Each row comes from the steps of one path. Every step used is in the known rows, and no mark comes twice. Write the path behind each row, first mark first.
Known rows
fota > sasor > rukaze: [ -0.7  -8.5  23.1  19.3 -18.7 -36.5   3.5  -7.3 -35.7 -38.3  -2.8 -13.4
  10.3   9.5  30.7  46.6 -27.9   3.6]
ginip > tutuzun: [  2.0  -6.3   7.8  -8.4 -10.3   9.4   3.1  16.8  -8.8 -14.6  -9.4  24.8
 -24.7   2.5  13.2  24.5   0.8  59.0]
sasor > rukaze > nanuf > fota > tutuzun: [-10.8 -57.5  12.0   6.4 -19.2  17.3   2.8   2.7 -55.9  -2.3  80.4  -9.5
 -24.7  -3.2   1.5  30.7 -51.7  48.3]
ginip > tutuzun > rukaze > nanuf > fota: [-31.4 -41.9  32.7   2.2 -23.2  58.9   8.0  26.2 -36.0  -7.3  71.9  20.0
 -47.5 -14.9  19.6  45.7  -1.0  52.1]
fota > sasor: [ -2.2 -16.4  36.7   7.2 -16.1 -14.1  -3.9   1.2 -11.5 -28.8 -13.8   4.0
  18.5   0.1  34.3  16.6  -7.9   7.9]
rukaze > ginip > tutuzun > sasor: [  3.0  13.0  46.1   7.1  15.9  43.7  19.4  42.4 -69.1  -1.2  21.4  31.0
 -35.3  25.0  34.3  62.3  -9.5  49.3]
nanuf > fota > tutuzun > rukaze > ginip: [ -6.3 -13.9  26.2   1.5  -9.7  42.8   6.9  13.8 -38.7  -2.4  78.0   1.8
 -49.4 -11.6  -3.4  68.5  24.6  54.5]
nanuf > fota > rukaze > ginip: [ 10.4  -4.1   8.2  10.2  31.7 -23.3  24.1   9.3 -48.7   6.4  90.2  24.7
 -33.3  -8.0  16.5  30.3  34.6 -11.7]
ginip > tutuzun > fota > sasor > rukaze > nanuf: [-37.9 -52.1  70.2   3.0 -44.5  24.0   1.3  21.2 -63.1 -39.7  16.6  24.8
 -19.1  -2.1  54.7  55.0 -42.3  78.6]
ginip > tutuzun > rukaze > nanuf: [-19.0 -25.0  45.8  14.0 -18.7  60.1   8.7  23.8 -35.1  -9.9  23.5  15.1
 -33.9  -0.6  14.6  36.7  -2.7  44.4]
fota > rukaze > ginip > tutuzun: [ 33.9  13.6  34.0  19.5  34.7 -16.3  28.4  20.7 -58.6  -7.3  21.0  39.2
 -35.2  18.4  24.1  37.8  36.1  24.3]
rukaze > nanuf > fota: [-17.9 -58.1  20.0  -2.9  -1.1  35.1   1.1  13.9 -23.4  10.4  87.7  11.6
  -9.6 -15.3  11.6 -14.9 -32.2   8.8]
sasor > rukaze > ginip: [ 24.8  32.7  14.0  18.9  26.1  -5.5  21.5   8.6 -53.6 -10.4  38.3 -10.9
 -18.4  34.9  -4.3  41.8 -19.3   1.4]
fota > sasor > rukaze > nanuf > tutuzun: [ -7.7 -51.7  29.8  15.7 -14.7  -3.4   0.6  -7.3 -43.3 -47.8  13.7   6.4
  -1.3  11.4  32.5  24.6 -62.8  35.9]
tutuzun > fota > sasor > rukaze > nanuf: [-43.0 -47.4  65.6  12.4 -39.1  12.0  -3.8   3.2 -57.9 -30.6  27.6  -0.4
   5.1  -5.8  44.9  36.1 -45.1  21.6]
sasor > rukaze > ginip > tutuzun: [ 27.4  26.4  21.6  12.1  16.1   4.0  25.3  23.9 -62.1 -19.8  30.6   9.3
 -37.8  36.9   7.3  62.4 -16.7  50.6]
fota > rukaze > ginip: [ 32.5  20.0  27.6  27.2  43.6 -22.7  26.0   7.7 -51.9   1.2  28.5  20.7
 -13.9  14.8  12.9  17.3  35.2 -23.2]
fota > rukaze > nanuf: [  3.5 -34.9  28.8  27.3  16.1  -9.9  12.0  -0.8 -44.6   9.3  29.0  16.4
   2.6  -3.1  18.0 -18.5  -1.5 -27.5]

Write each row's path
[ -1.3  17.4  35.6   4.4   0.7  16.0  18.6  24.7 -67.9 -21.1  38.8  14.6
 -45.5  23.9  17.7  74.1 -13.6  62.6] | sasor > rukaze > ginip > tutuzun > fota
[-29.1  -7.9  -0.8   7.8 -23.2   5.9   9.5  17.9 -64.7 -12.4   4.9   6.5
 -35.8  10.8  34.6  86.0 -32.3  45.5] | ginip > tutuzun > sasor > rukaze
[-36.2 -81.3  37.3   0.1 -23.6  57.5  -6.1  17.6 -59.4  16.6  76.2   8.5
 -18.2 -20.4  25.6  24.0 -48.3  48.9] | rukaze > nanuf > fota > tutuzun > sasor
[-12.8 -15.7  17.6  10.9  15.9  -3.4  26.6  27.8 -83.2   3.7  86.7  41.7
 -53.3  -7.8  47.1  78.6  22.8  22.0] | nanuf > fota > rukaze > ginip > tutuzun > sasor
[-33.3 -54.4  58.9   8.7 -33.9  48.4   5.4  25.7 -44.5 -28.6  60.1  23.6
 -34.9 -17.6  43.9  60.0  -6.1  57.3] | ginip > tutuzun > rukaze > nanuf > fota > sasor
[-42.1 -20.0  40.9   5.9 -41.9 -14.7  -3.4  -4.4 -41.9 -37.3   6.2  -4.2
  -1.2 -10.2  40.7  57.7 -19.3  20.6] | tutuzun > fota > sasor > rukaze
[-24.9 -17.0  31.6  -2.2 -10.9   5.8   4.2  -3.5 -45.9 -54.1  15.4  25.8
 -31.5   7.8  33.5  60.4 -25.5  66.0] | nanuf > tutuzun > fota > sasor > rukaze > ginip
[-33.2 -17.3  26.2 -20.1 -32.1  26.7  -3.1  18.2 -17.3 -14.8  -0.7  32.8
 -34.0 -12.9  27.1  38.8   6.7  73.9] | ginip > tutuzun > fota
[-31.6 -35.2  28.6  15.2 -19.2  31.5  10.5  25.8 -81.2  -4.7  27.3  10.2
 -29.3  12.8  38.5  64.0 -56.7  46.1] | ginip > tutuzun > sasor > rukaze > nanuf
[-34.1  -1.1  -8.7  20.6 -15.0  -6.1   4.8   0.4 -63.2   1.1  15.8 -18.0
 -11.9   9.8  23.2  69.7 -37.3 -15.5] | tutuzun > sasor > rukaze
[-37.3 -51.1  54.1  18.7 -25.8  42.9   1.9   9.3 -38.4 -13.2  79.3  -2.4
 -12.9 -22.3  30.1  37.3  -8.0  -5.0] | tutuzun > rukaze > nanuf > fota > sasor
[  5.4  36.1  38.6  22.7  15.9  41.0  18.4  13.5 -35.6  -2.4  35.5  -5.1
 -26.6  13.6  -4.7  49.6  29.7 -11.1] | tutuzun > rukaze > ginip
[ 31.3  19.3  40.9   1.2  22.9  31.5  19.7  36.1 -38.7 -11.5  17.6  30.9
 -31.8  26.9  13.9  32.2   5.4  58.2] | rukaze > ginip > tutuzun
[ -1.9  -3.6  84.0  -2.9  -5.3  36.5  10.3  36.8 -55.1 -33.2  14.7  40.2
 -25.9  12.6  49.2  57.1   3.4  79.1] | rukaze > ginip > tutuzun > fota > sasor
[-43.3 -35.2   8.2  -8.4 -38.0  -9.6  -7.2 -17.6 -22.6 -54.2  -4.0  19.1
 -23.3  -8.6  31.9  55.3 -28.0  60.6] | nanuf > tutuzun > fota > sasor > rukaze
[-38.3 -48.2   0.4 -11.0 -31.0  23.0  -6.6   8.8 -41.2   8.9  53.9   4.6
 -30.5 -26.7  22.3  59.7 -13.9  53.7] | nanuf > fota > tutuzun > sasor
[-42.5 -75.0  51.7  -6.7 -24.5  44.5 -10.4   1.3 -26.4 -33.9  16.7  34.7
  -8.1 -14.8  37.3  -5.0 -46.5  58.8] | rukaze > nanuf > tutuzun > fota > sasor
[-17.1 -25.4  13.0   5.5 -11.4  21.1  10.4  15.9 -81.7   2.3  83.4  -3.3
 -44.8   1.0  18.3  90.4 -27.8  55.5] | nanuf > fota > tutuzun > sasor > rukaze > ginip
